Each row was made from one walk, in order. Every step used is in the known rows, and no mark comes twice. Write each row's walk.
Known rows
s t j a w r: [ 10.0  41.0 -21.7  25.4  42.1  10.2 -22.6  35.5  11.5 -13.3  38.6 -34.7
  -8.0  24.3 -22.9 -43.7  11.3  -5.1  12.2  -5.2  13.7 -24.5  14.0 -28.9
  33.8  -5.2  28.5 -30.5]
r j a: [ -4.3  27.6   9.5  -1.8   7.2   1.8   7.6  15.2   6.1 -10.0  29.3 -13.8
  -2.7  22.3 -22.1 -29.8  11.3 -12.8   3.5   7.3  -3.2   3.4   6.9 -21.2
  27.5   8.6  25.9  -5.0]
m f: [ -3.2 -11.6   2.6  -5.1   4.8   3.0 -10.1   6.4  -0.4  -6.1 -19.9 -12.7
  -7.7  -1.5  -0.5  -2.5  -0.6  -2.5  -6.0  11.9   2.8   0.5  16.5  -0.7
  -0.7   4.0   2.5 -17.0]
a z r m: [ -9.7   1.6 -28.1   1.4  31.1  15.7  31.7  24.9  18.4   0.4   8.8 -26.0
  -3.6  16.1  -9.0 -35.5  17.2 -33.0  -0.9   6.8 -15.7  -4.6  10.7 -16.2
   7.9  -4.2   0.9 -22.9]
w r j a: [ -3.6  26.6  12.0   1.8   8.7   5.3   3.7  39.5   6.2 -10.2  30.6 -14.6
   0.4  29.7 -46.6 -43.8  11.3  -9.0   4.0   8.7   2.2  -1.1  12.1 -20.0
  31.5  10.6  11.3  -4.0]
f m a z r j t s: [  4.2  13.3 -20.0 -22.2  33.5  11.7  34.7  37.4  23.7 -20.5  53.3 -53.1
 -20.3  43.1  -1.2 -33.0   0.4 -28.5 -15.8  14.6 -12.7   1.4  17.7 -39.9
  29.9  12.2  21.0 -25.6]
r j: [ -8.6  -0.1  14.0 -11.4   3.1  -7.0   7.3   7.6   7.8  -7.8  15.5  -7.3
  -1.2  21.6  -9.5 -18.9   5.0  -5.8  -5.9   1.8  -7.6  -0.5   4.3  -9.2
  15.7   6.8   0.4   0.5]
s t: [ 12.8   2.5 -21.4   8.2   8.4   1.4  -1.3   1.6  16.1  -8.7   4.2  -3.3
  -2.4   4.1  12.5   2.0  -2.8   0.1  -9.3  -1.9   4.3  -5.9   6.9  -7.2
  -0.9   0.0  10.9  -9.8]
d t j f m a w r: [ -2.0  16.5 -17.6  30.6  32.9  10.3 -21.3  14.1  -7.2  -2.7 -16.6 -45.3
 -11.0  42.2  12.4 -45.7  12.1 -15.5   2.7  16.0  26.2 -14.2  26.6 -14.8
   9.5 -26.5  31.8 -30.1]
r m a w: [-25.9   1.1  -8.2  -4.0  31.8   7.9   3.8   9.9   4.2   9.1  25.5 -46.6
 -13.6  22.0  -1.3 -33.1  24.9 -20.0 -10.9  10.0  -8.5   7.5  15.2  -3.3
  22.7  -8.8  24.9 -40.5]
m a z: [ -9.2   8.6 -29.8  -8.0   9.6   3.6  27.2  -0.3   4.7   3.8   8.6 -23.8
 -15.8  13.0  -4.3 -19.9  -6.8 -17.1 -11.8  17.9   2.0   2.9   1.7  -4.3
  22.6   4.4   9.8 -24.6]
w r j t: [ -6.6  11.2   4.2  -9.1   5.0   5.2   2.1  47.3   4.3  -5.9  50.3  -9.3
  -6.6  31.6 -27.4 -35.1   7.6  -9.6 -10.0   3.4 -13.2   2.1  12.6 -17.1
   9.8  10.3  -5.7  -5.3]
a z r m f: [-12.7 -11.0 -28.6  -5.1  34.5  19.8  20.2  31.6  18.7  -5.2 -11.2 -35.7
 -12.1  14.9 -10.8 -39.4  17.6 -33.9  -8.1  19.5 -14.1  -2.6  29.2 -14.8
   8.4   2.9   4.0 -39.2]
s t j r: [ 15.6   5.5 -37.2  18.5  14.4  -2.0  -6.3  16.1   7.0 -12.1  -0.5  -8.9
  -7.6  13.8 -23.9 -20.1  -3.3   1.3   2.2  -4.5  -1.1 -28.1   7.8 -25.9
  19.5 -12.3   5.2 -25.4]
d t j a: [  6.3  48.9 -22.4  31.2  19.3   4.2  -3.7   9.1 -13.5  -5.4  16.6   0.0
  -1.7  12.9   3.0 -42.5  11.7  -5.3  12.3  -5.2   3.5 -23.9   3.2 -10.7
  19.3 -16.9  33.7 -18.5]
d t: [  2.2  13.0 -15.2  19.3   6.5   2.0  -5.3   1.2  -6.4   0.2  -6.5   9.1
   1.4   4.2  18.8  -2.9   6.1  -2.6   4.1   2.0   3.4  -2.2  -1.5   7.6
  -3.3 -11.3   6.4  -5.3]
a z: [ -0.3   5.8 -27.1   1.6  11.2   4.6  19.7   1.8   6.3   1.4  -1.1 -12.4
  -6.5   4.8  -1.5  -9.8  -1.1 -12.5   0.7   5.9   0.5  -1.4  -3.4  -6.6
  12.3   0.1  -0.4  -6.7]
f m: [  3.6   3.4  -4.6   8.5   4.6  -0.5   1.5   2.4   2.5  -3.6  -5.5  -6.7
   3.9   3.3  11.4  10.4   0.7  -1.7   0.4   5.7   9.2   3.1   6.1  -5.2
   5.8 -15.1   8.3  14.4]
w r: [  1.8  -0.9   1.1   5.7   0.5   3.0  -5.0  25.9  -1.4  -1.0   0.2   1.6
   1.2   6.9 -24.8 -11.0  -0.1   5.3   1.6  -0.4   7.8  -3.3   6.2   1.0
   3.4   2.3 -14.1   3.1]
z a w: [-14.1  10.7  12.0  -2.6  30.3  15.9  -9.8   2.5  30.1  -8.5  19.5 -31.4
  -3.7  17.2   4.6   8.8   6.2 -10.4  14.1   3.9  -1.3   3.7  -5.9 -14.6
   2.2  -2.8  18.7  -5.1]
j f m: [  5.3  -3.9  -3.8  11.3   2.1   8.5  -5.7  -8.5   1.2  -0.4 -35.9 -15.3
   1.9  12.0  19.2   4.0   4.0 -12.6  -1.3  10.6  21.2  10.1  16.6 -12.8
 -19.1 -12.4  21.7   5.5]
a z r: [  1.6   2.0 -17.8  -2.4  14.8  14.4  19.4  15.5  19.3  -6.3  -1.9 -17.0
  -5.2   8.9  -8.6  -7.9  -1.4 -24.3   8.0  10.5  -3.6  -6.9  -5.3 -12.7
   4.7   8.3  -8.7  -6.2]
t j a: [  4.4  35.2  -8.3  10.8  14.5  -0.6   2.3   8.0  -9.4  -4.4  23.1  -7.7
  -2.9   8.1 -17.2 -37.3   6.5  -1.4   9.2  -3.0   1.7 -21.7   6.2 -19.4
  21.7  -4.2  26.4 -15.6]
s t j: [ 12.0  13.5 -23.4  12.4  16.6  -8.4  -1.2   0.8   8.0  -7.0  12.7  -5.9
  -5.5   9.2  10.4 -27.0  -3.9   4.9  -8.8 -10.9   3.3 -29.3  10.6 -12.7
   7.9  -6.2  10.9 -21.8]

Write each row's walk
[-12.7  10.7  11.4  -9.5  23.5  11.5 -15.2  48.2  11.4  -5.7  59.3 -35.5
 -10.0  40.6 -20.4 -31.9  17.0 -17.4   0.1   5.1 -12.1   3.2   8.3 -21.0
  20.1   8.4   1.5  -9.4] => a w r j t
[  6.6  30.5 -19.9   5.8  19.8  23.9  18.4  22.4  19.5 -10.7  14.2 -21.9
  -6.7  12.4 -23.6 -18.3   3.1 -31.0  16.4  14.1  -2.1  -1.9  -2.5 -25.1
  20.1   8.0  16.8 -11.0] => j a z r
[ -8.0  34.5 -16.7  -2.8  18.6   5.9  27.3  18.9  11.6  -8.2  30.1 -26.7
  -8.5  25.9 -21.1 -40.0   7.9 -27.3   5.2  14.3  -5.3   4.0   3.4 -25.5
  39.8   9.4  24.6 -11.7] => r j a z
[  0.3  -4.6  -6.5   2.5   1.2   8.3   4.0  -9.4   1.9   4.2 -27.8 -27.9
  -7.8  19.2  15.1  -5.7  -2.9 -14.5 -13.8  23.9  20.5  14.1  20.9 -13.6
 -10.0  -8.4  30.8 -12.2] => j f m a
[-16.3   0.1 -55.0   1.0  22.8  13.8  30.5  26.8   1.7   8.3   1.3 -35.6
 -21.9  23.1 -38.1 -38.5  15.2 -30.7 -10.9  20.1 -12.6   4.2  15.8 -15.3
  36.1 -12.7  13.4 -46.1] => j r m a z
[-13.5  23.5 -12.3  13.0  52.6  14.8 -21.2  52.5  -5.0  -5.6  26.1 -53.0
 -14.3  27.5 -36.8 -76.8  36.3 -18.5   6.5   5.2   1.0 -16.7  39.7 -24.3
  37.2 -10.9  32.0 -54.7] => t j a w r m f
[  2.1  -9.6  21.7  -4.8   7.2  11.4   4.8  10.9  21.4 -14.5 -22.5 -27.3
   4.1  34.5   2.7 -15.1   6.8 -29.7  -0.6  16.8   5.3   2.0  17.2 -30.6
 -13.6   1.2  14.2   8.6] => z r j f m
[  7.6   9.6 -23.5  18.8  34.5   8.8 -17.3  17.9  14.2  -8.7  -5.1 -57.4
 -14.6  41.3   5.2 -41.8   3.6 -12.8  -8.2  12.4  29.4 -16.5  32.5 -30.9
  12.7 -15.1  34.6 -35.5] => s t j f m a w r
[ -7.3   1.7   0.2   3.0  22.8   9.3 -10.6  24.2   7.0  -5.4  14.1 -43.3
  -9.5  25.3 -11.1  -5.7   3.0  -9.5   0.8  17.6  19.2   2.0  12.2  -9.5
  30.4  -9.5  10.4  -6.9] => f m a w r
[ -6.9  -5.2  25.9 -13.3   6.4   1.7   9.5  18.1  19.6 -13.4  12.6 -12.6
   1.9  23.2 -17.5 -16.8   4.3 -15.2   0.4   4.7 -15.7  -7.3   1.9 -17.4
   7.6  12.5  -6.1   3.8] => z r j
[-15.4  -3.7  15.4  -8.2  21.8   8.4  -4.6  -3.5  12.5  -5.3  -4.6 -61.2
 -13.2  45.1  12.1 -22.6  11.3 -29.2  -9.5  26.7   9.1  14.7  21.8 -24.3
  14.4  -4.2  37.3 -19.3] => r j f m a w
[ -4.7  -8.2  18.2 -16.0   5.3  10.1  14.5   7.1  20.8  -9.7 -17.2 -40.0
  -4.7  41.3  -2.5 -24.7   0.5 -26.9 -13.2  26.6   5.8   3.3  23.2 -29.1
  -2.3   6.3  24.9  -8.3] => z r j f m a
[-20.2   9.5  29.7  -5.9  33.0  10.0  -2.9  34.8  37.0 -17.0  35.7 -38.0
  -2.9  45.4 -29.6 -22.7  11.8 -11.8   9.9   5.8  -3.5   0.2   6.2 -23.1
  18.0   5.7   2.8  -2.1] => z a w r j
[  0.9  37.9 -32.3  27.2  57.1  12.5 -12.4  45.9  13.0  -9.7  49.3 -42.8
 -10.5  32.9 -24.2 -70.2  31.2 -14.5   2.9  -8.1   1.8 -24.2  29.3 -29.7
  38.6 -15.6  37.8 -46.8] => s t j a w r m
[ -0.2   7.1 -25.9  -5.3  17.9  12.2  29.9  13.7  21.5  -7.0   1.6 -35.9
 -13.1  20.0  -1.8  -8.0  -9.4 -28.9  -5.7  26.3   7.0  -1.4   5.2 -18.8
  21.4  -2.3  10.3  -6.7] => f m a z r
[-11.4  24.9  -8.6  14.9  40.6  23.5 -11.4  46.0   2.5  -0.8  35.5 -38.6
  -4.5  22.6 -35.4 -44.7  34.4 -21.0  11.2   3.0  -0.1   4.8  18.4 -16.8
  27.5 -10.3  25.7 -25.9] => j a w r m
[  4.2   4.1 -50.4  20.3  30.4   1.0   2.8  26.0   5.3  -6.5   9.4 -17.0
  -8.8  21.1 -24.1 -46.2  18.2  -6.6  -9.6  -7.3 -12.9 -27.8  22.8 -25.2
  23.9 -23.8  15.3 -39.7] => s t j r m
[-15.9   0.4 -11.8  -2.2  14.5   4.4  16.5  33.0  -4.8   9.0  17.0 -19.7
  -8.1  23.1 -29.1 -48.4  12.7  -5.1 -20.3   8.5  -1.7   0.4  25.5   0.8
  13.9  -2.9   5.2 -32.0] => w r m a
[ 17.0  43.3 -46.7  16.5  34.9  14.7  18.2  25.9  27.6 -16.7  28.5 -26.8
 -10.9  20.1 -15.9 -46.7   0.8 -27.4   6.8   3.0   2.3 -31.6   6.3 -41.8
  26.3   2.9  27.1 -32.9] => s t j a z r
[ -2.0  26.6   2.9  13.8  23.8  20.6 -20.4  34.6   3.9  -7.6  27.2 -28.7
  -4.3  15.8 -31.0 -19.0  14.1 -12.1  21.1   5.4   8.9   2.7   4.1 -15.3
  25.1   0.5  18.1 -10.2] => j a w r
[-10.7 -14.4  -8.1   2.6  20.9   6.9  -4.5  39.6  -4.1  -1.2  -9.7 -17.6
  -5.3  14.4 -25.8 -42.4  21.9  -5.2 -11.5  10.4   0.5   1.7  38.6  -0.2
   6.1  -4.2   1.0 -32.5] => w r m f
[-10.3  27.0 -35.5   6.1  48.6  17.9  19.9  40.0  10.9 -10.4  11.0 -42.8
 -15.6  23.1 -27.3 -78.4  25.7 -37.0   1.9  12.2 -12.5 -21.9  36.3 -34.7
  30.1  -0.4  29.4 -54.8] => t j a z r m f
[-13.0  20.4 -71.3  23.4  39.3   4.0  27.7  28.7 -11.5   5.6   3.2 -29.8
 -22.1  33.0 -19.9 -68.5  22.0 -25.3  -6.5  13.7 -13.8 -22.2  18.7 -13.0
  42.4 -27.9  23.7 -59.2] => d t j r m a z
[-16.1  -3.0  -4.1 -13.1  17.3  11.6  19.5  18.6  12.0   4.5  14.9 -26.6
  -8.1  19.5 -16.1 -36.4  14.2 -20.7 -13.5  12.6 -15.9  -5.6  18.4  -9.9
   6.5   2.7  12.0 -33.9] => z r m a
[ -6.3  -4.7   9.5  -3.8   2.5   4.2   8.9  21.1   6.2  -4.3 -14.4 -34.0
  -5.1  45.2 -18.3 -38.0   3.5 -15.5 -17.4  24.6  18.7   7.5  30.3 -20.7
   7.6  -0.3  15.6  -8.0] => w r j f m a
[-11.3   4.7 -11.5 -13.4  19.1   5.6  37.1  20.3  28.9 -12.9  14.1 -44.7
 -11.9  40.5  -9.0 -28.4  -1.5 -34.5 -10.8  27.8  -1.4  -2.7   9.9 -24.7
  36.1   2.6  11.5  -8.0] => f m a z r j
[ -6.5   1.9 -29.4  12.9  21.4   1.1   5.1  27.2 -10.3   1.4   3.8 -13.7
  -6.6  18.6 -36.1 -48.5  22.5  -8.4   1.1  -5.4 -15.6 -23.0  15.9 -18.9
  23.8 -21.2   6.4 -29.7] => t j r m
[  4.5  32.1 -55.3  12.5  56.2  20.9  18.3  41.7  24.6 -18.0  16.4 -47.1
 -16.8  24.0 -15.5 -76.3  18.7 -37.3  -6.5  11.9  -6.2 -28.2  37.5 -41.9
  28.4  -4.8  41.4 -64.4] => s t j a z r m f
[  0.0  -4.8  11.7   5.9   4.9   3.4  -0.8  22.4   7.0  -9.4 -20.2 -22.8
   5.4  38.4 -14.3 -27.3   9.4 -12.5  -5.1  14.0  19.7   6.6  27.1 -22.1
  -2.7  -3.8   7.0   7.9] => w r j f m
[ -4.4  37.8 -36.0  11.7  43.4  16.0  32.0  33.4  11.3  -3.8  32.4 -32.7
 -10.3  23.5 -25.4 -72.7  24.5 -36.5   7.7   2.6 -13.1 -24.4  16.9 -33.3
  30.6  -5.1  28.0 -37.9] => t j a z r m
[  4.3  22.7 -18.2  24.0  15.8  -7.7  -5.6  -0.4 -12.2   1.0  -0.4   8.7
  -0.7   9.6  17.6 -30.2   6.1   2.1   4.0  -8.6   0.1 -25.0   1.9   1.2
   7.9 -17.2   8.7 -13.8] => d t j
[ -3.3   8.1   5.1 -13.6  38.6   6.8  -6.8  48.4   8.4 -18.5  67.5 -60.9
 -19.0  48.9 -11.2 -31.5  12.8  -9.4 -13.9   6.3  -1.5   5.6  23.4 -30.0
  38.1   5.1  20.3 -25.5] => f m a w r j t s
